What can hang from each mark:
ziral: lise luzopov
dopi: kido luzopov
nosopa: neno
sokaz: poper relom
numud: kido
lise: rirubig ziral
rirubig: lise luzopov
relom: numud
kaso: nosopa
kido: dopi numud
luzopov: neno rirubig ziral
neno: luzopov nosopa poper
poper: kaso neno sokaz

Every row comes from one small tree of marks. The marks that hang from a mark follow it in brackets, in alphabetical order. Every link used is in the known rows. Which tree was each row made from?
In the rows, 128 means zero.
Known rows:
nosopa[neno[luzopov[ziral]]]: [ 93 107 156 151 155 162 156 156 116 124 135 119 153 167 180 142 138 144
 104 124 118  81 132 113 161 167  93 134 156 143 125 107  72 105  77]
dopi[kido[numud] luzopov[neno[poper] rirubig]]: [103 129 164 192 206  97 172 124  88 111  86  98 169 121 110 157 153 173
 108  83 108  98 155 108  91 156 121 165 201 134  91 149  97 138  99]
rirubig[lise luzopov[neno]]: [152 123 143 146 150 149 132 140 101 178 172 139 123 181 141 141 117 159
 133 144 114 127 143  99 162 122 107 155 149 115 136 154 109 114 132]
lise[ziral[luzopov[neno[nosopa] rirubig]]]: [ 81 103 100 200 185  64 186 203 114 167 129 104 124 165 164  81  96 154
 137 109 107 117 127  69 206 167 107 141 175 129 122 154  83 110  88]
luzopov[neno[nosopa] rirubig ziral]: [108  86 111 182 148 119 170 215 107 124 120 100 113 184 162  88 120 143
 128  81 100 111 128  79 187 155 119 153 173 136 107 128 133  87 101]
luzopov[neno[nosopa poper] rirubig]: [117  99 123 217 132  83 182 203  80 128 118 110 136 167 156 104 136 176
 133  97 110 115 133 106 145 148 146 157 141 145  95 145 116 106 132]
numud[kido]: [123 118 143 136 137 117 121 114 120 120 112 125 119 123 107 147 158 108
 127 125 118 133 109 104 125 126 134 134 134 134 124 128 145 127 131]
luzopov[neno[poper] rirubig[lise] ziral]: [134 105 152 162 154 123 160 190  83 143 127 118 106 197 143 141 132 202
 126 119 100 110 151 113 197 161 124 175 154 135  98 134 115  99 121]
poper[neno sokaz[relom]]: [108 138 154 147 163 145 145 112 129 122 136 110 136 129 121 173 100 157
 122  88 131 119 129 103 120 132 118 143 128 117 108 145 163 129 172]
luzopov[neno rirubig]: [131 114 128 158 143 111 145 160 105 124 131 113 134 156 137 109 133 134
 128 122 106 124 131 107 179 137 111 146 150 125 124 139 146 109 111]
lise[ziral[luzopov[neno[poper[sokaz]] rirubig]]]: [ 88 117 165 176 205  91 183 185 112 157 120 102 113 146 127 107  90 187
 126 116 111 112 145  96 173 157 109 171 157 133 112 168 102 113 115]
sokaz[poper relom[numud[kido]]]: [123 124 136 137 134 100  91  90 137 126 126 108 163  97  86 177 166 135
 124 113 103 178  85 109 159 120 148 123 175 168  88 141 134 162 156]
relom[numud[kido]]: [140 116 129 138 106 107 119 119 136 131 104 128 137 114  94 161 168 129
 101 126 101 162 113 120 135 124 133 126 142 146 119 130 128 145 113]
poper[kaso[nosopa] neno sokaz[relom[numud]]]: [123 129 135 173 154  85 153 151 149 152  93 104 169 151 123 190 110 173
  91  84 139 142 136 106  89 124 104 123 120 155  97 142 135 165 196]
kaso[nosopa[neno[luzopov[ziral] poper]]]: [ 98  98 159 201 155 119 177 194 115 111 114 110 163 183 197 137 157 185
 112 122 127  81 138 119 135 176 108 142 145 182 104 114  25 111 120]
nosopa[neno[poper]]: [108 126 153 173 120 111 151 128  93 131 127 137 155 139 151 153 147 168
 122 143 130 110 136 153 112 127 124 133 105 136  99 127  78 123 133]
lise[rirubig ziral]: [110 126 124 143 158 117 148 129 114 154 114 114 134 150 105 119  75 128
 151 115 114 150 142 120 176 114 111 129 122 132 142 123 131 116  92]
relom[numud]: [143 128 117 134  93 122 129 132 144 137 115 131 145 118 114 140 138 146
 102 127 115 157 131 143 136 126 127 119 131 143 122 131 108 148 112]
numud[kido[dopi[luzopov[neno ziral[lise]]]]]: [101  52 196 191 224 153 126 123 142 104 122 128 127 154 156 187 148 117
 114 114 115 125 111  83 165 154  94 154 199 125  86 100 122 100 106]
rirubig[lise luzopov[ziral]]: [145 120 130 109 138 169 127 159 128 185 161 135  90 162 129 145 118 162
 131 132 113 128 147 103 175 128 117 154 162 120 136 131 106 114 114]
poper[kaso neno]: [127 142 143 168 168  90 142 147 111 162 112 138 144 145 158 176  92 142
 115 107 157 105 140 118  99 133 106 110 121 117 107 119 147 138 137]
poper[kaso neno[nosopa] sokaz]: [106 126 159 182 173  98 184 179 105 173 101 117 124 173 144 158  68 155
 104  59 144  96 135  86  46 128 119 129 105 113  97 138 148 130 163]
kaso[nosopa[neno[luzopov[ziral[lise]] poper]]]: [ 84  76 170 194 151 132 181 180 118 125 122 132 165 190 224 161 167 200
 121 147 128  91 135 108 164 179  95 155 125 174  94 103  16 105 123]
ziral[lise[rirubig]]: [115  98 145 129 121 132 147 108 101 160 123 147 146 145 145 144 108 135
 149 135 123 160 135 122 167 113 109 144 100 129 130 107 139 109 110]
kaso[nosopa[neno]]: [109 118 122 178 126  91 148 150 122 126 120 122 160 176 157 126 145 136
 121 131 124 117 126 117 119 127 100 123 106 146 118 122  64 126 146]
kido[dopi[luzopov]]: [125 107 155 166 171 130 123 122 152 120 131 120 139 122 115 155 124 119
 119 108 136 118 135 132  97 130 130 124 168 119 116 115 108 143 122]
numud[kido[dopi[luzopov[rirubig[lise] ziral]]]]: [130  83 161 151 181 113 128 158 133 140 117 100  97 165  82 186 155 145
 115  94  93 110 133  89 174 148 131 159 196 114 111 105 122 128 102]
neno[luzopov poper[kaso[nosopa] sokaz]]: [113 116 189 164 180 106 176 193 110 141  91 100 148 167 149 148 116 182
 107 102 150  85 142 112  48 147 136 146 114 171 120 138  96 146 181]
lise[rirubig ziral[luzopov]]: [ 91 119 125 149 178  90 161 134 115 185 119 123 139 134 132 108  73 131
 148 125 122 145 143 114 186 137 105 125 143 136 150 134 103 122  83]
dopi[kido luzopov[ziral]]: [103 134 154 145 196 157 139 128 137 117  97 115 146 126 119 160 119 122
 124 100 127  90 130 110 103 155 123 132 194 133 120 116 107 124 102]
ziral[lise luzopov]: [ 97 103 137 127 142 116 143 119 131 169 136 156 137 115 183 145 140 146
 131 164 138 136 126 111 166 151 105 133 135 125 123 125  92 128 119]
luzopov[neno[nosopa poper[kaso]] ziral[lise]]: [ 93  71 158 202 184 128 176 194  87 148 103 142 133 181 213 151 113 179
 123 116 144 108 132 101 130 153 118 147 131 147  68 112 121  99 144]
nosopa[neno[luzopov[rirubig[lise] ziral]]]: [106 107 149 134 135 141 169 182  89 160 142 111 135 211 156 158 145 185
 109 126  94  75 147  99 207 172  98 157 147 128 130 110  67 107  74]
poper[sokaz]: [121 128 163 110 135 151 142 129 131 133 124 114 107 137 101 130 104 136
 115 107 121 123 130 114  95 116 127 147 115 119 129 141 146 125 148]
nosopa[neno[luzopov poper[kaso sokaz]]]: [ 91 122 211 162 171 128 180 155  76 159 111 115 162 163 153 177 112 181
  93 117 143  66 143 138  58 137 119 141 105 140 110 128  96 133 142]
poper[kaso[nosopa[neno]] sokaz[relom[numud]]]: [105 119 136 157 133  98 146 137 132 151  99  99 185 159 114 178 134 155
  88 112 128 140 129 130  92 102 103 120 101 154 105 131 109 161 189]
kaso[nosopa]: [131 121 114 155 131  95 138 157 145 119 112 116 137 152 141 113 139 135
 134 122 129 131 126 110 122 131 121 127 122 152 126 129  96 135 157]
relom[numud[kido[dopi]]]: [136  97 143 149 129  83 109 127 156 129 112 116 132 112  86 170 166 119
  92 118  98 168 115 124 127 107 137 123 158 148 107 131 123 142 135]

Which tree is each row?
[124  88 180 207 215 115 124 114 130  98 120 113 141 141 118 169 146 101
 114 101 118 122 112  99 110 138 119 137 188 127 106 127 130 123 122] => numud[kido[dopi[luzopov[neno]]]]
[ 90 115 156 181 143 110 162 131 114 107 118  99 164 153 130 153 151 179
 126 116 130 117 129 127  98 123 127 150 101 158  96 145  90 132 205] => kaso[nosopa[neno[poper[sokaz[relom]]]]]
[126 108 127 154 147 148 144 166 138 122 112 112 116 134 117 129 133 141
 128  98 120 103 139 115 171 163 117 147 186 122 126 102 122 126  69] => dopi[luzopov[rirubig ziral]]
[120  90 131 194 147 113 186 225  74 152 124 114 108 217 157 125 126 211
 127  90 100 105 146  89 180 166 138 173 151 138  88 134 100  93 124] => luzopov[neno[nosopa poper] rirubig[lise] ziral]
[ 77  93 132 238 200  68 207 181  82 176 111 122 153 173 172  95  75 173
 146 104 125 137 143  97 164 153 120 141 149 160 112 152  79 102  99] => lise[rirubig ziral[luzopov[neno[nosopa poper]]]]
[126  93 151 171 168  90 122 136 136 119 111 100 123 115  81 162 165 112
 124  98 107 123 121 105 139 128 137 139 183 120 115 114 134 140 110] => numud[kido[dopi[luzopov[rirubig]]]]
[126 108 139 111 140 146 156 192 107 156 137 107 114 190 135 142 138 181
 120 115 100  89 146  93 208 176 121 164 165 134 139 115  99 115  84] => neno[luzopov[rirubig[lise] ziral]]
[119  98 138 154 171  96 139 127 149 118 122  95 129 104  88 144 151 139
  97  72 107 125 155 126 120 132 119 144 195 108 107 114 106 156  86] => kido[dopi[luzopov[rirubig]] numud]
[105 127 123 190 166  90 203 215 100 182 141 103 126 222 151 155  86 218
 131  86 106  80 148  50 205 193 111 150 141 117 120 137  55 120  81] => poper[neno[luzopov[rirubig[lise[ziral]]] nosopa]]
[114  74 196 224 233 126 137 147 128  87 107 112 127 142 135 171 152 139
 111  95 119 110 122 112 118 157 129 152 208 151  79 119 118 111 124] => numud[kido[dopi[luzopov[neno[poper] ziral]]]]
[131  82 157 172 167 129 118 135 174 116  98 112 129 116  94 183 160 121
  87  91 106 144 121 121 129 142 124 130 209 148 100 103 109 142  91] => relom[numud[kido[dopi[luzopov[ziral]]]]]
[106  84 145 118 138 159 155 179 124 136 134 120 122 152 174 142 151 166
 131 132 109 104 134  92 228 175 106 162 164 137 128 101 106 104  75] => neno[luzopov[rirubig ziral[lise]]]
[126 133 130 191 172  60 152 176 129 153 101 127 153 168 170 161 101 145
 118 103 156 110 138 101  89 137 100 110 116 144 105 123 113 145 167] => poper[kaso[nosopa] neno]
[100 144 151 139 191 129 143  83 128 119  91 108 161 101  96 164 139 130
 104  85 120 108 142 109  55 146 119 134 185 121 112 133  93 156 101] => dopi[kido[numud] luzopov]
[102  87 133 154 156  96 157 153 107 167 141 141 141 143 188 126 141 151
 130 156 118 130 129  89 218 160  91 152 157 123 118 134 109 109 101] => ziral[lise luzopov[neno rirubig]]
[ 96  98 145 175 159 130 165 185 134 115 122 106 159 191 191 129 149 149
 110 119 118  85 131  98 152 168  89 133 153 168 124 111  38 108 105] => kaso[nosopa[neno[luzopov[ziral]]]]
[105 119 147 203 178  97 187 192  97 169 115 124 161 171 194 167 100 162
 110  79 154  73 135  85  86 169 118 113 137 137 112 121 107 135 121] => poper[kaso neno[luzopov nosopa]]
[130  94 142 196 156 150 172 203  91 175 155 133 104 202 172 128 118 205
 131 111 114 113 148  88 154 146 131 169 168 140 101 151  84  94 134] => rirubig[lise luzopov[neno[nosopa poper] ziral]]
[ 91  69 128 149 127 144 182 211 118 146 131 114 122 173 188 125 143 176
 131 106 109  97 127  69 211 180 118 160 162 140 117 101  92 100  80] => neno[luzopov[rirubig ziral[lise]] nosopa]
[116 130 130 120 159 120 163 174 111 170 143 102 121 192 113 144 111 188
 137 130 103  96 147  90 221 172 119 155 142 122 146 134  75 130  79] => neno[luzopov[rirubig[lise[ziral]]]]
[101 135 167 171 221 133 150  88 113 108 102 108 171 129 115 158 133 127
  96  86 117 105 141  95  66 152  99 144 199 124 105 142 101 138 100] => dopi[kido[numud] luzopov[neno]]
[138  95 156 179 151 103 114 113 161 122 106 117 148 106  79 193 168 120
  91 103 111 153 119 126 105 128 135 122 182 140 108 116 107 159 107] => relom[numud[kido[dopi[luzopov]]]]
[ 96 118 115 170 195  79 157 172 123 160 133 111 128 146 151 100 100 147
 133 136 111 120 133  90 226 162  93 142 178 128 130 150  97 115  84] => lise[ziral[luzopov[neno rirubig]]]
[120  90 152 184 203 103 145 133 135 109 125  92 139 130 111 137 143 135
  93  74 101 122 151 112 129 140 100 153 207 113  98 127 112 138  88] => kido[dopi[luzopov[neno rirubig]] numud]
[106 127 160 176 144  88 151 138  82 158 106 138 160 144 154 172 132 158
 112 140 150  99 140 161  81 118 122 121  97 132  94 117 106 136 144] => nosopa[neno[poper[kaso]]]
[128  85 164 188 144 142 156 131  76 178 151 152 153 152 176 144 116 172
 156 149 126 162 149 117 174 105 106 165 134 143 119 140 122  92 116] => ziral[lise[rirubig[luzopov[neno[poper]]]]]
[122  85 152 200 189 118 112  91 149  95 120 105 177 116  97 200 179 121
  99 104 111 158 108 116 144 133 126 128 204 147  96 129 132 148 131] => sokaz[relom[numud[kido[dopi[luzopov[neno]]]]]]
[124  97 168 175 185 111 116 110 143 111 114 114 130 115  96 176 154 101
 117 102 124 122 115 110 101 130 136 129 176 123 115 114 122 141 123] => numud[kido[dopi[luzopov]]]
[ 89  99 193 185 170 142 190 199 116 113 112  97 143 195 171 140 136 192
 101 103 122  77 140 104 103 164 109 163 134 176 105 130  45 107 139] => kaso[nosopa[neno[luzopov[ziral] poper[sokaz]]]]
[ 88  79 203 175 182 125 190 128  74 176 118 143 149 161 173 139  91 179
 128 130 124 147 142 105 137 136 101 173 121 143 114 149 123  97 133] => ziral[lise[rirubig] luzopov[neno[poper[sokaz]]]]
[133  93 148 141 171 127 135 173 137 150 130 107 106 170 102 164 125 161
 116  94 105 106 151 111 176 149 125 153 187 110 113 101 106 129  99] => kido[dopi[luzopov[rirubig[lise] ziral]]]
[114 133 193 155 172 151 174 151 119 137 133 116 135 157 148 161  94 165
 102  85 129  84 137  87 101 163 105 147 137 127 126 145 115 121 122] => poper[neno[luzopov] sokaz]
[107 122 196 145 128 127 192 169  62 168 137 107 139 208 123 171 137 226
 106 118  99  73 154 112 137 156 124 179 102 126 118 142  67 122 123] => nosopa[neno[luzopov[rirubig[lise]] poper[sokaz]]]
[ 88 108 138 214 202  74 197 189  89 183 132 130 131 199 173 128  95 213
 134 126 126 112 141  87 163 181 123 151 143 138 101 164  41 116 126] => rirubig[lise[ziral[luzopov[neno[nosopa poper]]]]]
[106 123 191 149 190 178 175 175 134 130 127 110 115 171 160 156  91 167
  98  74 122  79 139  80 127 177  97 155 165 136 117 131 117 103 106] => poper[neno[luzopov[ziral]] sokaz]
[138 111 190 150 178 184 157 174 107 170 152 124  85 190 133 144  97 202
 118 114 108 115 155  96 137 132 116 188 159 130 110 163 116  96 149] => rirubig[lise luzopov[neno[poper[sokaz]] ziral]]
[121 112 183 194 197  93 168 184 104 133  94 108 141 184 147 136 100 167
 109 104 144 111 138 109  50 123 121 150 108 160  95 153 126 128 202] => luzopov[neno[poper[kaso[nosopa] sokaz]]]
[109 112 161 169 128 126 180 172 105 135 109 116 114 149 122 121 109 180
 121  83 126 114 132 112  64 131 160 155 105 137 102 152 118 121 168] => neno[nosopa poper[sokaz]]
[103 127 186 160 135 131 164 132  99 131 121 125 136 151 123 151 122 170
 109 121 123 105 137 142  78 118 123 152  92 129 100 141  99 119 153] => nosopa[neno[poper[sokaz]]]
[ 97  81 171 191 173  98 178 128  72 175 122 158 168 149 201 141 117 172
 141 150 130 151 141 121 171 148 101 154 133 152 112 135 104 101 114] => ziral[lise[rirubig] luzopov[neno[poper]]]
[ 98  65 122 177 144 133 173 202 108 136 128 120 114 187 187 111 128 159
 134 107 101 124 122  69 217 159 104 166 155 129  95 113 123  82 103] => luzopov[neno[nosopa] rirubig ziral[lise]]
[125  88 173 187 168 121 155 139  64 207 130 155 161 152 180 161  99 164
 151 149 145 148 153 126 145  95 104 152 125 141 116 129 146 106 133] => ziral[lise[rirubig[luzopov[neno[poper[kaso]]]]]]
[102 100 151 170 121 146 184 162 117 128 118  97 167 133 122 159 148 213
 100  86 119 122 131 118 103 159 164 153 140 173 106 150  97 146 155] => neno[luzopov nosopa poper[sokaz[relom[numud]]]]
[118 100 156 154 187 119 130 100 158 114 122 109 138 103 101 155 139 128
  93  80 124 127 151 132  81 132 117 133 183 114 102 119  97 156 105] => kido[dopi[luzopov] numud]
[104 134 126 124 178  94 148 137 131 195 140 133 117 161 131 140  98 171
 135 150 125 122 142 104 188 162 109 134 138 116 136 144  64 138 108] => rirubig[lise[ziral[luzopov]]]
[105 117 139 152 122 115 163 159  96 141 140 108 164 159 153 138 153 152
 116 131 108  83 133 114 173 153 106 140 138 129 134 119  82 119  80] => nosopa[neno[luzopov[rirubig]]]
[136  86 184 233 182  95 137 128 132 108 101 119 164 129 112 193 168 155
  90 106 113 146 124 132 102 143 134 138 189 156  82 136  96 143 121] => relom[numud[kido[dopi[luzopov[neno[poper]]]]]]
[100  94 133 157 155 154 171 197 121 125 123 110 126 166 177 115 125 149
 117  90 121  92 127  87 145 177 130 138 172 154 126 115  92 107  93] => neno[luzopov[ziral] nosopa]
